Each row was made from one small tree. Brackets hold a mark, then the marks that hang from it, in alphabetical order. Every link used is in the known rows. Write each row's tree.
Known rows:
[tifiku [mabu [lalis dateg tunalo]] tolegus]: [ -5.6  27.9 -18.0  -0.1   0.8  -9.4  -6.4   8.4   5.8  -6.9   0.7  12.0
   6.8  -1.0 -22.7  18.4 -10.0  16.1 -10.3   2.2  22.5  -9.7  -7.6  -4.2
  -8.5   8.8  29.4 -12.1   0.2  -9.1  -1.4 -25.0   0.8  -6.8  -4.7  -0.8]
[tunalo lalis]: [ -4.2  10.6  -1.2  -2.4 -15.3   2.2  -1.0  -4.9   7.4  13.3  -7.8  -2.1
  -6.9  -4.4  -6.7   4.9 -15.2  10.5  -6.5  -3.9  -8.9  -1.7   1.7   4.2
  -0.2  -1.0   5.8   1.7 -18.5  -3.9  -3.8  11.4  -5.1   2.4  -5.3  -5.0]
[tunalo [lalis dateg [mabu [tifiku patoz tolegus]]]]: [ -3.7  25.1  -4.2  -2.7  -4.9  -8.5  -1.6   3.9  15.7  13.2   1.6   9.1
   6.1   0.3 -16.0  27.9 -19.9  30.0 -19.3   4.5   0.8   4.5   8.3  -0.6
  -6.1   8.2  21.8  -7.2  -5.7  -6.9  -7.3  -0.6   3.5  -5.3  -7.1  -7.2]
[tifiku dateg tolegus [tunalo lalis]]: [-12.4  25.0 -16.2  -0.8  -2.9 -10.8  -0.3   9.6  14.7  27.5   1.7  10.8
 -17.9 -10.6 -17.7  22.6 -17.0   4.4  -4.0  -4.3  13.3  -7.6  -4.7   4.0
  28.9   6.7  46.9  -8.2 -16.8 -14.0   5.6  -4.8  -7.1  -7.9  -5.6  -1.2]
[patoz [tifiku mabu]]: [  4.6  14.3 -16.9  -0.8 -18.7   0.3 -11.7  -5.1   1.3  10.0   1.2   2.8
  -3.6   1.0  -2.3  16.2   4.8   4.3   5.8  -5.5   0.2  -9.4 -13.0  -1.4
  -3.7   2.7  10.8  -9.5  -6.2  -7.1   9.2 -15.4  -6.5  -4.6  -9.8  -9.9]
[tifiku mabu]: [ -0.6  15.9 -12.9   0.2  -9.7  -1.6  -5.0  -2.2   1.0  -1.0  -2.8   0.0
  -9.0  -4.5  -7.6   5.7  -3.8   5.9  -4.1  -7.7   3.8  -9.8  -9.4  -7.9
   1.3   1.6  16.4  -9.8  -6.3  -5.9   3.9 -10.3 -10.0  -4.4  -3.8  -4.5]
[tolegus [tifiku tunalo]]: [  0.2   8.8 -13.8  12.2  -2.5  -7.1  -5.7  -4.0 -13.1   1.2 -10.2   6.5
 -10.3   0.5  -7.1  27.2  -8.7   1.6  20.1  -3.6 -10.0  -9.8  -9.7  -2.8
   6.4   2.8   9.7   6.8 -10.6 -11.6   5.3  -0.7   0.1  -2.8  -5.7  -8.7]
[tifiku dateg patoz tolegus]: [ -8.0  20.8 -12.6  -0.2  -3.1 -10.9  -0.6   4.0  20.3  20.2   6.1   9.4
 -18.4  -0.3 -10.0  10.7  -0.1   1.6  -2.8  -4.5  19.6  -7.2  -5.3  -5.4
  29.7   6.9  42.0 -14.3  -1.0 -13.7  16.8 -12.3 -21.8 -17.3   1.7 -15.2]
[tolegus tifiku]: [  2.7   3.1  -5.4   4.7 -10.4  -2.6  -5.0  -7.2  -8.2  -3.9 -14.9   3.3
  -9.7   2.7  -5.9  18.2  -3.9   5.7  16.5  -5.2 -14.6  -9.0  -3.7  -3.7
  -0.4   2.8  -2.0   7.6  -7.1  -9.6   2.6  -1.8  -1.3  -3.1  -5.5 -13.5]
[mabu [lalis dateg] [tifiku patoz tunalo]]: [ -0.9  39.7 -17.3  11.2   4.4   0.3  -1.9   5.6  -7.4   7.6  18.0  15.6
   7.5  16.2  -1.9  10.2  -5.0  18.5  -9.0  16.0  10.2 -10.0 -10.6   3.1
 -11.6   5.9  23.4  -9.0  -6.7  -1.0   7.9  -6.0  12.1  -7.1   4.1 -24.1]
[tifiku dateg tolegus]: [ -7.8  15.1  -7.7  -8.4  -9.8  -8.0  -1.6   3.9  13.4   8.8   1.3   8.2
 -16.8  -8.2 -13.4  14.5  -3.4   5.2  -0.1  -4.4  10.1 -11.0  -1.8  -2.9
  18.6   6.3  30.0  -9.8  -1.9 -10.0   9.3 -13.3 -12.7 -11.5  -5.0  -6.0]
[tifiku patoz tolegus tunalo]: [ -9.6  14.5 -23.6  14.8   8.6 -10.5  -5.6   2.1   8.5  22.0   9.8  14.8
  -4.2  -3.7  -7.5  16.8  -5.9  -3.5   2.7   1.4  24.7  -6.1 -17.9  -2.3
  28.2   3.3  45.8  -8.5 -10.6 -11.3  14.5  -6.8  -9.0  -8.4  -0.5 -11.1]
[patoz [tifiku dateg mabu]]: [  3.9  23.2 -17.5  -5.5 -20.8  -4.0  -8.9   0.6   6.6  14.7   3.6   2.1
 -14.0   1.1  -6.7  21.0   4.5   5.6   4.5  -9.1   1.6 -10.4  -8.7  -2.6
   0.9   5.5  22.1 -14.2  -2.6 -11.2  13.7 -18.1 -14.5 -10.9 -10.5 -10.5]
[mabu [lalis tunalo] [tifiku dateg patoz tolegus]]: [  3.3  35.6 -11.8   3.0   4.7   2.2  -3.2  12.2  -2.0  -3.6  13.1  18.9
 -10.1  14.6 -11.7  12.0  -4.0  15.1 -12.9  10.7  17.7 -11.1  -8.0  -4.5
  -1.8  12.4  26.8  -9.6  -9.8  -3.1  10.4 -20.3   5.7 -13.4  -0.9 -24.3]
[patoz [tifiku [mabu lalis]]]: [  4.8  22.4 -18.9  -3.5 -19.7   4.2 -10.5  -3.5  -0.5   4.5   3.4   3.4
   1.8   9.5  -3.8  10.6   5.7   7.0   1.9  -0.2   3.0 -12.1 -14.8   0.8
 -13.1   1.7   9.0 -10.6  -7.6  -5.2   6.3 -18.3  -1.4  -2.2  -5.1 -17.4]
[tolegus [tifiku mabu]]: [  3.9   9.9 -13.2   4.3  -8.0  -2.9  -6.2  -4.1  -5.5  -5.9 -18.0   2.4
 -12.7   4.3 -10.7  17.0  -1.6   7.4  12.3  -9.1  -8.3 -11.2  -8.4  -8.6
   3.7   5.3   6.1   1.8  -6.8 -12.5   2.3 -12.5  -4.3  -4.5  -2.0 -12.1]
[lalis dateg mabu tunalo]: [  0.0  24.0  -2.9   5.3  -2.4 -25.1  -6.4   4.3  -5.5 -15.4   0.5   7.0
  16.0 -13.7 -22.8  54.0 -30.8  25.5  -8.0   3.2  -0.7   9.6   9.9  -7.5
 -32.4   6.7  15.6  -5.6  11.2  -7.5  -3.8   2.3  -5.3  -8.4 -17.7  15.9]
[patoz tifiku]: [  3.5   7.0 -10.5  -0.9 -21.4   0.1 -10.5  -8.9  -0.7  11.9   3.1   2.7
  -0.8  -0.2   0.7  19.3   3.2   2.3  11.2  -0.3  -6.6  -6.5  -8.3   3.5
  -8.7   0.3   2.7  -4.1  -7.4  -3.1   9.6  -5.1  -4.4  -2.9 -13.1 -11.1]

Write each row's tree:
[  5.8  33.0 -17.8   8.3  -1.1  -9.0  -2.4   5.8  -3.3  -1.4  -8.8   4.9
 -18.6  15.8 -14.5  17.5  -2.7   8.4   4.0  -7.2   7.7  -9.8  -9.2 -10.7
   6.0  10.8  22.6  -5.1  -3.1 -17.5  10.5 -15.7 -12.7 -14.8   3.9 -19.0]
[tolegus [tifiku dateg [mabu [lalis tunalo]] patoz]]
[  1.6  25.4  -3.1  -8.1 -13.5  -0.4  -1.0   3.7   6.5   5.5  -1.2   3.3
 -10.3  -0.2 -12.7  22.7 -18.7  21.1 -18.1  -1.1 -10.0  -0.2   7.3  -3.0
  -6.9   5.2  12.2  -5.7 -12.9  -3.9  -5.9   3.6   3.0  -1.5  -8.9  -6.2]
[tunalo [lalis [mabu [tifiku dateg]]]]
[ -9.2  34.5 -31.3   7.6   8.7 -15.2  -3.4  13.1  17.5  25.9   9.1  13.4
 -20.6  -2.4 -16.5  19.4  -3.8  -1.4  -5.8  -7.1  35.4 -10.5 -19.1  -9.7
  41.4  10.7  68.7 -21.4  -5.6 -21.1  18.4 -23.5 -19.4 -18.9   2.1  -9.2]
[tifiku dateg mabu patoz tolegus tunalo]
[  1.8  28.4  -8.0   8.8   8.7 -19.3  -8.5   8.7  -0.4 -10.3   7.1  18.4
  12.7  -3.4 -23.2  53.5 -21.1  30.6 -14.4   8.3   9.1   7.2   6.1 -10.4
 -20.8  14.3  26.4  -7.8   7.5  -7.6  -1.8 -11.6   3.7 -13.6 -17.0   3.1]
[lalis dateg [mabu [tifiku patoz tolegus]] tunalo]
[  0.8  17.1 -14.0  -0.7   0.8  -4.5  -9.3   5.1  -4.7  -6.2   8.5  17.2
   1.3  -4.3 -12.3  36.5 -12.5  16.4  -8.4   6.3   3.8  -4.4  -5.4  -9.0
  -4.1   7.4  22.6  -9.4  -6.7  -3.2   0.1 -11.4  12.4  -2.5  -9.0  -4.6]
[lalis [mabu [tifiku tolegus tunalo]]]
[  5.7  27.3  -9.0   4.6   4.6 -13.5  -8.5  11.2  -2.7 -11.3   6.8  17.0
  -8.1  -3.0 -21.2  46.0 -16.5  19.0 -14.6   3.5   9.7   1.8   2.6 -15.1
  -6.7  14.9  28.6 -10.3   0.1  -8.2   4.7 -12.6  -1.2 -13.8 -14.2  -2.9]
[lalis [mabu [tifiku dateg patoz tolegus]] tunalo]
[ -1.3  14.5 -12.7  -7.3 -19.3  -5.1  -8.4  -0.2  11.9  18.3   5.6   9.3
  -9.9  -0.7  -7.8  26.2   5.1   3.4   9.5  -2.3   4.4 -10.3  -5.6   3.0
   8.1   6.3  22.4  -9.5  -3.5 -10.4  12.4 -18.0  -8.7 -10.7 -12.1 -10.9]
[patoz [tifiku dateg tolegus]]
[  2.4  27.3 -15.6   2.0  -5.0  -0.9  -5.8   3.3  -7.6 -12.6  -0.3   2.9
  -2.0   3.0 -12.2   7.8  -8.7   9.5  -9.8  -1.0   9.2  -9.0 -10.2  -6.5
 -15.8   2.8  13.3  -8.9  -7.6  -4.0   1.0 -12.8  -2.1  -3.2  -2.2  -3.3]
[tifiku [mabu [lalis tunalo]]]
[  1.3  26.8  -4.4  -2.2  -7.2 -10.6  -4.6   2.0  -0.8  -9.3   6.3  10.0
  10.8  -2.0 -11.7  38.3 -15.2  30.7 -11.5   7.4  -6.1   0.7   7.3  -4.5
 -25.6   6.9   8.8  -8.8   8.5  -1.9  -5.7  -4.7   7.2  -5.4 -10.8  -1.8]
[lalis dateg [mabu tifiku]]
[  3.8  32.1 -14.7   2.7  -0.3  -8.5  -4.3   7.4  -2.1   2.4  12.2  12.5
  -7.9   1.1  -8.2  33.5 -11.7  14.4 -11.1   3.8   4.5  -3.5  -5.4  -9.8
   1.8   7.6  29.9 -13.9  -3.4  -6.9   9.0  -4.4  -1.2 -10.0  -4.9 -12.3]
[lalis [mabu [tifiku dateg patoz tunalo]]]
[  0.1  31.7 -13.0   7.8   1.8 -16.1  -4.6   4.5  -2.0   3.0  13.3  14.3
  11.3   0.7 -10.4  40.6 -17.7  26.2 -11.6   8.9   4.7   2.1  -1.6  -5.8
 -13.7   8.3  27.9 -12.0   6.1  -6.6   2.5  -3.3   3.7  -9.2  -6.2  -6.2]
[lalis dateg [mabu [tifiku patoz tunalo]]]
[ -3.4  43.8 -27.5   0.2  -3.4  -5.6  -1.4  11.4  -1.4   8.1   7.0   6.0
 -16.5   1.9 -12.2  10.6  -8.7   3.4  -7.2  -2.9  17.9 -15.6 -17.0  -4.3
   6.9   4.7  40.7 -18.9  -7.9 -11.0  10.5 -15.0  -7.5  -9.4   3.3  -7.5]
[tifiku dateg [mabu lalis] tunalo]
[ -1.3  19.4 -12.1   9.1  -4.0 -13.7  -3.7  -0.3  -3.3   5.5 -14.3   6.9
  -0.1  -0.7 -15.8  40.6 -22.1  15.0   8.9  -2.7 -11.2  -2.3   1.2   0.6
  -2.1   5.0  15.0   5.9  -9.5 -14.6  -4.6   4.8   3.4  -1.7  -7.5  -3.2]
[tolegus [tifiku [tunalo [lalis dateg mabu]]]]
[-10.2  37.3 -33.3  11.0  11.2 -12.6  -5.2  10.4  12.7  16.4  11.4  16.5
   6.1   6.5 -15.1  13.2  -6.9   8.3  -9.3   5.9  38.1 -10.9 -21.7  -4.3
  17.1   7.5  56.2 -18.9  -3.9 -15.0   9.1 -25.0  -2.8 -10.6   7.9 -13.5]
[tifiku [mabu [lalis dateg]] patoz tolegus tunalo]
[ -2.4  32.3 -27.5   5.1  -1.6  -0.7  -5.8   5.1  -7.6   1.2   5.2   6.7
  -1.5   2.5  -8.4   7.6  -9.6   2.8  -6.1   1.8  15.0 -14.0 -22.0  -3.5
  -1.8   1.0  29.0 -12.2 -12.6  -6.6   5.4 -11.5   2.2  -1.2   2.8  -7.6]
[tifiku [mabu lalis] tunalo]
[  0.7  19.3 -21.5  -5.8 -15.1   3.1 -12.5  -0.5   6.8   6.2   4.8   9.9
   2.4   7.3  -8.0  14.2   6.9   5.7   1.8   2.1  13.4 -14.2 -15.6   1.0
  -3.5   3.7  18.1 -12.4  -7.0  -7.4   6.7 -29.9   2.5  -3.4  -6.0 -16.3]
[patoz [tifiku [mabu lalis] tolegus]]
[  0.0  31.0 -23.7  12.7   0.0 -11.0  -1.4   5.8   5.7  21.3 -11.0   4.6
 -24.7   7.4 -14.5  22.5 -10.1   4.7   5.3 -13.1   4.2  -8.4 -11.0  -6.4
  27.3  10.9  38.7  -4.6 -14.4 -23.0   9.9  -6.3 -14.0 -12.8   2.8 -15.1]
[tolegus [tifiku dateg mabu patoz [tunalo lalis]]]
[  0.4  10.7 -19.8  -3.4 -14.6  -1.9 -13.1  -1.6   9.6  11.1   1.8   9.5
  -2.8  -1.5  -9.8  21.9   5.6   4.4   6.0  -4.0   9.2 -11.7 -13.6  -2.0
   4.4   6.0  20.6 -11.3  -5.4  -8.7   7.8 -26.9  -3.1  -5.8 -12.2 -10.3]
[patoz [tifiku mabu tolegus]]
[ -1.2  21.0 -13.2   6.9  -6.5  -9.8   0.3   2.0  -2.6  14.7 -13.3   5.0
 -21.1   0.8 -13.6  26.7 -13.3   6.0  12.6  -8.6 -10.9  -8.2  -2.7   1.5
  15.3   5.9  21.9   5.3 -15.3 -16.5   4.7   2.6  -5.4  -6.7  -4.2  -8.7]
[tolegus [tifiku dateg [tunalo lalis]]]
[ -2.6   8.4 -20.9   3.8  -9.1  -4.9 -13.5  -1.7   3.4  19.4   8.4  13.6
   0.6  -5.1  -5.7  31.3  -0.6  -0.6  13.2   0.8   8.2  -9.1 -15.5   5.3
   8.0   3.7  25.7  -4.7 -11.0  -8.1  10.7 -15.2   0.8  -4.1 -13.2  -7.2]
[patoz [tifiku tolegus tunalo]]
[  0.3  22.0  -2.7 -10.7 -11.8  -0.7  -2.1   5.2  11.6   6.5  -2.2   8.0
  -8.9  -2.7 -16.1  24.5 -17.6  21.8 -18.5   0.0  -4.1  -2.2   6.6  -2.8
   0.1   7.6  17.9  -6.1 -13.0  -5.8  -6.6  -1.7   5.5  -2.7  -7.9  -6.5]
[tunalo [lalis [mabu [tifiku dateg tolegus]]]]
[ -0.3  21.9 -10.1  -0.4  -0.6   1.4  -2.8   6.6   8.7  13.2  11.1  14.6
 -20.6   5.4  -7.3   9.3   4.0  10.3  -6.2   3.2   9.6 -10.6  -6.6  -6.2
  19.4  10.8  30.1 -10.3  -6.2  -5.6  13.5 -15.7  -3.3 -15.1  -1.1 -21.9]
[mabu [tifiku dateg patoz tolegus]]
[ -4.6  23.3  -1.5  -5.1 -13.6 -12.2  -0.2  -0.8  12.0   7.8  -4.9   0.0
   9.3  -6.6 -14.3  28.7 -25.8  26.5 -14.4   0.4  -7.3   5.4  12.5   1.4
 -15.7   2.2  11.9  -4.4  -3.9  -6.6 -10.4  10.2  -2.3  -0.1  -8.8   3.8]
[tunalo [lalis dateg mabu]]
[ -2.2  25.7 -28.6  -0.2  -8.7  -9.8 -11.3   6.7   8.5  22.4   8.3  13.0
 -12.4  -4.1 -14.4  33.0   2.0   1.3   6.8  -6.1  16.9 -12.6 -16.8  -0.4
  18.1   9.4  43.3 -15.9  -6.8 -15.9  14.6 -26.7  -7.1 -11.9 -10.7  -6.9]
[patoz [tifiku dateg mabu tolegus tunalo]]
[  0.1  18.1 -14.9   8.0  -4.2 -12.0  -2.6   1.8  -8.8   7.3  -8.9   6.2
 -20.2   0.2  -8.8  28.8  -8.2   2.9  18.1  -7.1  -7.9 -11.7  -5.6  -2.4
  12.9   5.7  20.3   2.8  -8.0 -15.9  10.1  -2.9  -6.4  -9.2  -4.4 -10.1]
[tolegus [tifiku dateg tunalo]]
[  0.5  27.1 -22.4  10.1  -0.6  -8.7  -4.8   2.2 -10.2  -3.1  -9.4   8.1
  -1.1   8.0 -14.3  24.2  -8.9  11.1   9.3  -1.5   1.6 -14.0 -13.6  -3.0
  -3.4   6.5  18.4  -1.2  -5.9 -14.6   1.7 -13.3   3.9  -4.0   2.5 -11.7]
[tolegus [tifiku [mabu [lalis dateg]] tunalo]]
[  0.8  28.6 -24.7  13.6   2.2 -14.1  -3.2   4.6  -0.6  13.9  -6.1   6.4
 -23.9   6.0 -12.1  24.2  -4.3   2.1  10.8 -11.5   8.3 -11.1 -14.7  -9.6
  25.6   9.7  37.6  -7.3  -6.5 -21.5  15.2 -11.4 -15.5 -15.3   2.7 -15.8]
[tolegus [tifiku dateg mabu patoz tunalo]]
[-13.2  17.7 -15.6   5.2   1.3 -11.4  -3.4   4.8  12.5  22.4   0.8  12.5
   3.1 -11.4 -17.9  26.8 -19.9  11.1  -2.9   1.2  10.6  -4.8  -3.7   7.1
  13.2   4.9  37.4  -3.0 -13.5 -10.7  -0.9  -1.9   1.9  -2.8  -8.1   4.6]
[tifiku tolegus [tunalo [lalis dateg]]]
[  0.2  18.7 -11.1   5.4  -3.3   6.7  -4.2   2.3  -7.6  10.6   4.9  10.3
 -10.4  -1.2  -4.9  13.9 -10.3  11.8  -5.1   4.0  -6.9  -6.8  -7.8   2.5
   2.5   4.6  14.3   0.1 -21.4   0.7   0.5   2.5  11.6  -0.6  -9.4 -10.7]
[mabu [tifiku [tunalo lalis]]]
[  0.6  23.5 -20.2  -0.6  -9.1  -5.4 -12.6   3.3   5.5   3.8   4.8  13.1
   9.6   4.5 -16.1  27.6  -0.7  13.7   0.4   2.1  14.9  -8.9 -10.5   1.1
 -13.3   8.3  21.4 -11.2  -1.5  -9.0   4.4 -28.3   3.9  -7.1 -10.3  -7.4]
[patoz [tifiku [mabu [lalis dateg tunalo]] tolegus]]
[  5.5  25.6  -5.4  -7.7 -10.8  -3.4  -4.3   4.7  -3.3  -9.1   6.4   8.1
  -8.3  -0.6  -9.6  28.7 -10.9  19.3 -11.5   2.5  -6.8  -4.8   2.1  -9.5
 -12.1   6.5  12.0 -10.2  -1.2  -3.1   1.8  -6.7   1.2  -6.5  -7.4  -8.2]
[lalis [mabu [tifiku dateg]]]
[  0.8  31.7  -6.2  -2.9  -7.8   6.5  -1.1   1.2  -7.1  -7.9  10.1  11.5
   6.8  13.7  -2.7   5.0  -2.8  23.5  -9.4  14.1  -2.8 -11.4  -2.6   4.6
 -26.4   4.0   1.0  -5.5  -3.0   5.0  -0.6  -9.0  16.6  -3.1  -0.5 -20.0]
[mabu [lalis dateg] tifiku]
[ -2.1  28.4  -6.1   3.4  -6.0  -8.7  -2.5   1.7  -8.3  -9.6   3.4   5.2
  11.1   2.5 -11.9  17.2 -16.3  18.2  -5.8   8.7   3.6  -2.9  -0.7   2.8
 -32.1   1.2   8.1  -3.3   0.3  -2.5  -0.3  -1.0   1.3  -4.6  -5.6  -2.6]
[mabu [lalis dateg tunalo]]
[ -2.3  36.3 -14.8   4.8  -0.7   3.1  -2.7   5.2 -12.3  -1.6  14.6  15.5
   7.4  10.6  -4.7  13.1  -9.1  19.9  -6.5  16.2   2.6 -12.6  -7.9   5.4
 -20.5   3.6  13.9  -6.1  -6.7   2.8   0.8  -8.5  20.1  -2.9  -1.3 -16.6]
[mabu [lalis dateg] [tifiku tunalo]]
[ -5.2  19.0 -18.6   0.8 -10.8 -11.4 -10.9   2.4  11.6  23.2   4.5  13.9
   9.8  -5.2 -14.6  45.3 -13.1  12.9   2.9   2.1   5.5  -1.5  -4.4   7.2
  -0.1   5.9  29.8  -6.7  -8.9 -11.6   1.5  -9.1   4.0  -3.0 -15.9  -2.0]
[patoz [tifiku tolegus [tunalo [lalis dateg mabu]]]]
[ -7.1  30.5 -21.2   8.0  -1.7 -10.1  -2.5   4.8   5.4  19.1  -0.4   3.5
  -2.0  -9.3 -17.3  21.0 -19.5  13.2  -8.1  -5.4   7.5  -5.4  -7.8   1.9
   7.2   4.9  36.2  -9.1 -12.0 -12.2  -0.8  -1.9  -4.1  -3.2  -4.9   5.9]
[tifiku mabu [tunalo [lalis dateg]]]
